What can hang from each mark
kurim: zokos
voma: fegit kurim mifit
pegudiz: momi zokos
zokos: fegit mifit momi voma
mipav: kurim pegudiz zokos
fegit: pegudiz

Known rows, with every way that one mark hangs from another
{kurim {zokos fegit voma}}: .23,-.13,-.03,-.03,.09,-.10,-.12,-.01,-.08,-.09,.36,.11,-.01,.11,-.17,-.07,.03,-.16,.07,-.24,.10,-.07,.04
{mipav {kurim {zokos mifit}}}: -.09,-.23,.06,.07,.05,-.07,-.32,-.07,.11,.02,.18,.02,-.01,.30,-.15,.03,-.13,-.18,.18,-.19,.18,-.08,.06
{zokos {fegit pegudiz} mifit momi}: .00,-.16,.02,.03,-.12,.10,-.04,-.03,-.22,-.08,.07,-.05,.10,.22,-.20,-.03,-.09,.08,.06,-.15,.12,.01,-.03
{voma {fegit {pegudiz momi}} kurim mifit}: -.10,-.01,.13,.11,.01,.33,-.06,-.27,-.27,-.07,-.87,-.25,.26,.37,-.13,-.28,-.16,.20,-.01,-.20,-.14,-.03,.16
{zokos fegit mifit {voma kurim}}: .07,-.10,-.11,-.06,.07,-.17,.05,-.07,-.10,-.11,.23,-.01,-.03,.18,-.15,-.14,.00,-.10,-.09,-.21,.05,-.02,.00
{zokos fegit momi}: .13,-.15,.06,.05,-.03,.00,-.20,-.05,-.12,-.11,-.02,-.03,.06,.22,-.21,-.05,-.07,.07,.14,-.14,.17,-.03,.06
{mipav kurim}: .07,-.16,.12,.11,.00,-.03,-.47,-.12,.07,-.04,-.29,-.26,.02,.34,-.12,.01,-.17,-.03,.22,-.17,.15,-.08,.19
{zokos momi {voma fegit}}: .00,-.11,.03,.06,.00,-.08,-.11,-.08,-.02,-.11,-.14,-.10,.13,.15,-.18,-.12,-.09,.00,.00,-.13,.11,-.02,.03
{mipav pegudiz zokos}: -.01,-.20,.08,.15,-.02,.15,-.43,-.10,-.04,-.02,.14,-.03,-.04,.27,-.08,.05,-.24,.04,.46,-.15,.20,-.10,.10
{mipav {kurim zokos}}: .03,-.18,.14,.09,.08,-.01,-.46,-.10,.07,.00,-.08,-.04,.07,.29,-.19,.00,-.13,-.12,.24,-.19,.16,-.11,.17
{voma {fegit pegudiz} mifit}: -.13,-.07,.09,.06,-.05,.27,-.24,-.22,-.16,-.11,-.58,-.32,.16,.30,-.11,-.26,-.12,.11,-.02,-.23,-.11,-.02,.10
{zokos fegit mifit momi voma}: .05,-.17,-.09,-.02,-.01,-.17,.06,.02,-.09,-.11,.45,.08,-.04,.13,-.14,-.02,-.03,-.10,-.02,-.13,.19,.00,-.07
{kurim {zokos fegit momi}}: .10,-.17,.08,.03,.04,.02,-.19,-.02,-.11,-.06,.19,.19,.12,.16,-.28,-.05,-.03,-.02,.16,-.16,.18,-.06,.03
{fegit pegudiz}: .10,-.10,.11,.09,-.12,.16,-.33,-.13,-.23,-.06,-.41,-.32,.12,.36,-.13,-.11,-.17,.15,.19,-.20,.06,-.08,.14
{zokos fegit mifit momi}: -.01,-.19,-.01,.03,-.06,-.05,-.05,-.03,-.07,-.09,.25,.03,-.01,.24,-.18,-.01,-.07,.00,.08,-.14,.18,.00,-.06
{mipav pegudiz}: .10,-.15,.09,.14,-.08,.15,-.35,-.12,-.07,-.02,.00,-.19,-.06,.30,-.10,-.01,-.24,.11,.37,-.17,.14,-.11,.11
{kurim {zokos mifit}}: -.05,-.19,.02,.04,-.01,-.02,-.20,-.06,-.03,.00,.25,.04,-.03,.33,-.15,-.08,-.11,-.08,.16,-.21,.16,-.09,-.04
{kurim {zokos momi}}: .00,-.18,.12,.08,.02,.02,-.28,-.05,-.11,-.01,.01,.11,.15,.27,-.25,-.09,-.14,.02,.23,-.13,.23,-.11,.04
{voma {fegit pegudiz} {kurim zokos} mifit}: -.21,-.05,.11,.01,.11,.29,-.19,-.23,-.22,-.06,-.58,-.06,.32,.25,-.25,-.37,-.06,.05,-.07,-.26,-.15,-.07,.12
{kurim zokos}: .09,-.16,.09,.07,.01,.03,-.34,-.09,-.07,-.02,-.03,-.02,.05,.32,-.19,-.11,-.12,-.01,.23,-.21,.14,-.13,.07
{fegit {pegudiz momi {zokos {voma mifit}}}}: .14,-.07,.02,.14,-.05,.03,-.12,-.16,-.27,-.03,-.29,-.24,.15,.25,.15,-.07,-.15,.07,.13,-.16,.03,-.12,.09
{kurim {zokos {fegit pegudiz} mifit momi voma}}: .03,-.17,-.05,-.04,.01,.00,.09,.04,-.23,-.06,.48,.22,.13,.07,-.22,-.03,.00,-.11,-.01,-.17,.14,-.02,-.07
{pegudiz {zokos fegit mifit momi voma}}: .10,-.16,-.08,.02,-.03,-.31,-.01,.00,-.03,-.09,.47,.04,.02,.04,.00,.04,-.03,-.10,.04,-.12,.20,-.04,-.11
{kurim {zokos {fegit pegudiz} voma}}: .23,-.10,.00,-.03,.03,.07,-.11,-.02,-.23,-.09,.17,.02,.11,.10,-.19,-.08,.01,-.08,.05,-.25,.03,-.06,.07
{fegit {pegudiz zokos}}: .15,-.09,.12,.14,-.15,.03,-.41,-.15,-.17,-.04,-.39,-.36,.18,.26,.01,-.05,-.17,.15,.25,-.19,.07,-.11,.10

Rows
.01,-.10,-.05,-.05,.02,-.01,.12,-.03,-.29,-.09,.09,.04,.18,.13,-.23,-.12,-.03,.02,-.10,-.15,.07,.00,.00 => {zokos {fegit pegudiz} mifit momi {voma kurim}}
-.20,-.04,.14,.08,.02,.13,-.21,-.25,-.20,-.08,-.72,-.18,.42,.16,-.11,-.28,-.13,.18,-.04,-.15,-.06,-.06,.08 => {voma {fegit {pegudiz {zokos momi}}} kurim mifit}
-.14,-.13,.09,.12,-.16,.02,-.15,-.13,-.07,-.07,-.24,-.20,.24,.16,-.06,-.05,-.16,.11,.07,-.13,.07,-.01,-.07 => {voma {fegit {pegudiz {zokos mifit momi}}}}
-.12,-.24,-.04,.05,.09,-.21,-.28,-.03,.13,-.04,.33,.00,-.07,.23,-.02,.09,-.13,-.25,.16,-.14,.22,-.04,.06 => {mipav kurim {zokos mifit voma}}
-.15,-.09,.03,.02,.01,.14,-.06,-.13,-.21,-.10,-.33,-.14,.24,.15,-.15,-.24,-.08,.04,-.12,-.15,-.02,-.01,.05 => {zokos momi {voma {fegit pegudiz} mifit}}
.14,-.06,-.05,.02,-.01,.04,.19,-.08,-.30,-.08,-.05,-.06,.08,.24,-.11,-.07,-.06,.04,-.01,-.19,.00,.00,.05 => {zokos {fegit {pegudiz momi}} mifit {voma kurim}}
-.16,-.14,.01,.00,.14,.01,-.06,-.09,-.06,-.06,.05,.16,.17,.10,-.19,-.23,-.03,-.12,-.08,-.17,.06,-.06,.00 => {kurim {zokos momi {voma fegit mifit}}}
.17,-.14,.08,.09,-.06,-.14,-.27,-.07,-.06,-.10,.01,-.07,.12,.13,-.06,.02,-.07,.06,.19,-.13,.18,-.07,.03 => {pegudiz {zokos fegit momi}}
.09,-.13,-.05,.01,.06,-.20,-.11,-.07,-.11,-.11,.19,.01,.09,.03,.02,-.08,.00,-.07,-.01,-.14,.12,-.07,.00 => {pegudiz {zokos fegit momi {voma mifit}}}
.12,-.16,.14,.15,.00,.18,-.30,-.09,-.10,-.07,-.26,-.09,.12,.27,-.07,.17,-.15,.00,.33,-.16,.11,.00,.22 => {mipav kurim {zokos {fegit {pegudiz momi}}}}
.21,-.06,.04,.17,-.06,-.15,-.11,-.15,.01,-.08,-.25,-.24,.09,.16,.09,.00,-.13,.02,.15,-.16,.04,-.06,.04 => {pegudiz momi {zokos {voma fegit}}}
-.05,-.19,.04,.12,-.10,-.18,-.22,-.08,-.02,-.02,.10,-.09,.07,.24,-.01,.00,-.17,.05,.20,-.10,.24,-.09,-.08 => {pegudiz {zokos mifit momi}}
.07,-.13,.00,.02,-.13,.11,-.11,-.07,-.18,-.10,.03,-.18,.00,.27,-.12,-.05,-.07,.05,.06,-.22,.03,.00,.01 => {zokos {fegit pegudiz} mifit}
.10,-.12,.07,.19,-.19,.03,-.15,-.13,-.18,.00,-.22,-.26,.10,.35,.10,.06,-.22,.15,.27,-.15,.11,-.08,.00 => {fegit {pegudiz momi {zokos mifit}}}
.13,-.16,.15,.24,-.05,.18,-.34,-.14,.02,.03,-.16,-.18,-.05,.33,-.05,.18,-.31,.06,.49,-.12,.19,-.10,.22 => {mipav kurim {pegudiz momi}}
-.08,-.17,-.01,.00,.14,-.03,-.12,-.05,-.16,-.02,.21,.20,.11,.18,-.16,-.19,-.06,-.12,.02,-.14,.17,-.12,.02 => {kurim {zokos momi {voma mifit}}}
-.04,.00,.04,.07,.06,.22,.05,-.23,-.28,-.08,-.67,-.20,.24,.27,-.10,-.28,-.11,.10,-.09,-.20,-.14,-.03,.14 => {zokos {voma {fegit {pegudiz momi}} kurim mifit}}
-.12,-.15,-.04,.03,-.02,-.12,.03,-.05,.02,-.09,.14,-.04,.05,.16,-.15,-.10,-.09,-.06,-.06,-.13,.12,.01,-.08 => {zokos mifit momi {voma fegit}}
.02,-.18,.02,.16,-.13,-.02,-.29,-.12,.02,.01,.30,-.16,-.08,.21,.07,.08,-.24,.04,.36,-.16,.18,-.12,-.04 => {mipav {pegudiz {zokos mifit}}}
.01,-.16,-.05,-.05,.16,-.04,-.03,-.02,-.15,-.07,.39,.27,.09,.08,-.19,-.16,.04,-.16,-.04,-.17,.12,-.07,.01 => {kurim {zokos fegit momi {voma mifit}}}
-.03,-.08,-.04,-.02,.15,-.06,-.15,-.16,-.19,-.06,-.23,-.11,.07,.29,-.11,-.30,-.07,-.02,-.07,-.20,.02,-.11,.13 => {zokos {voma kurim mifit}}
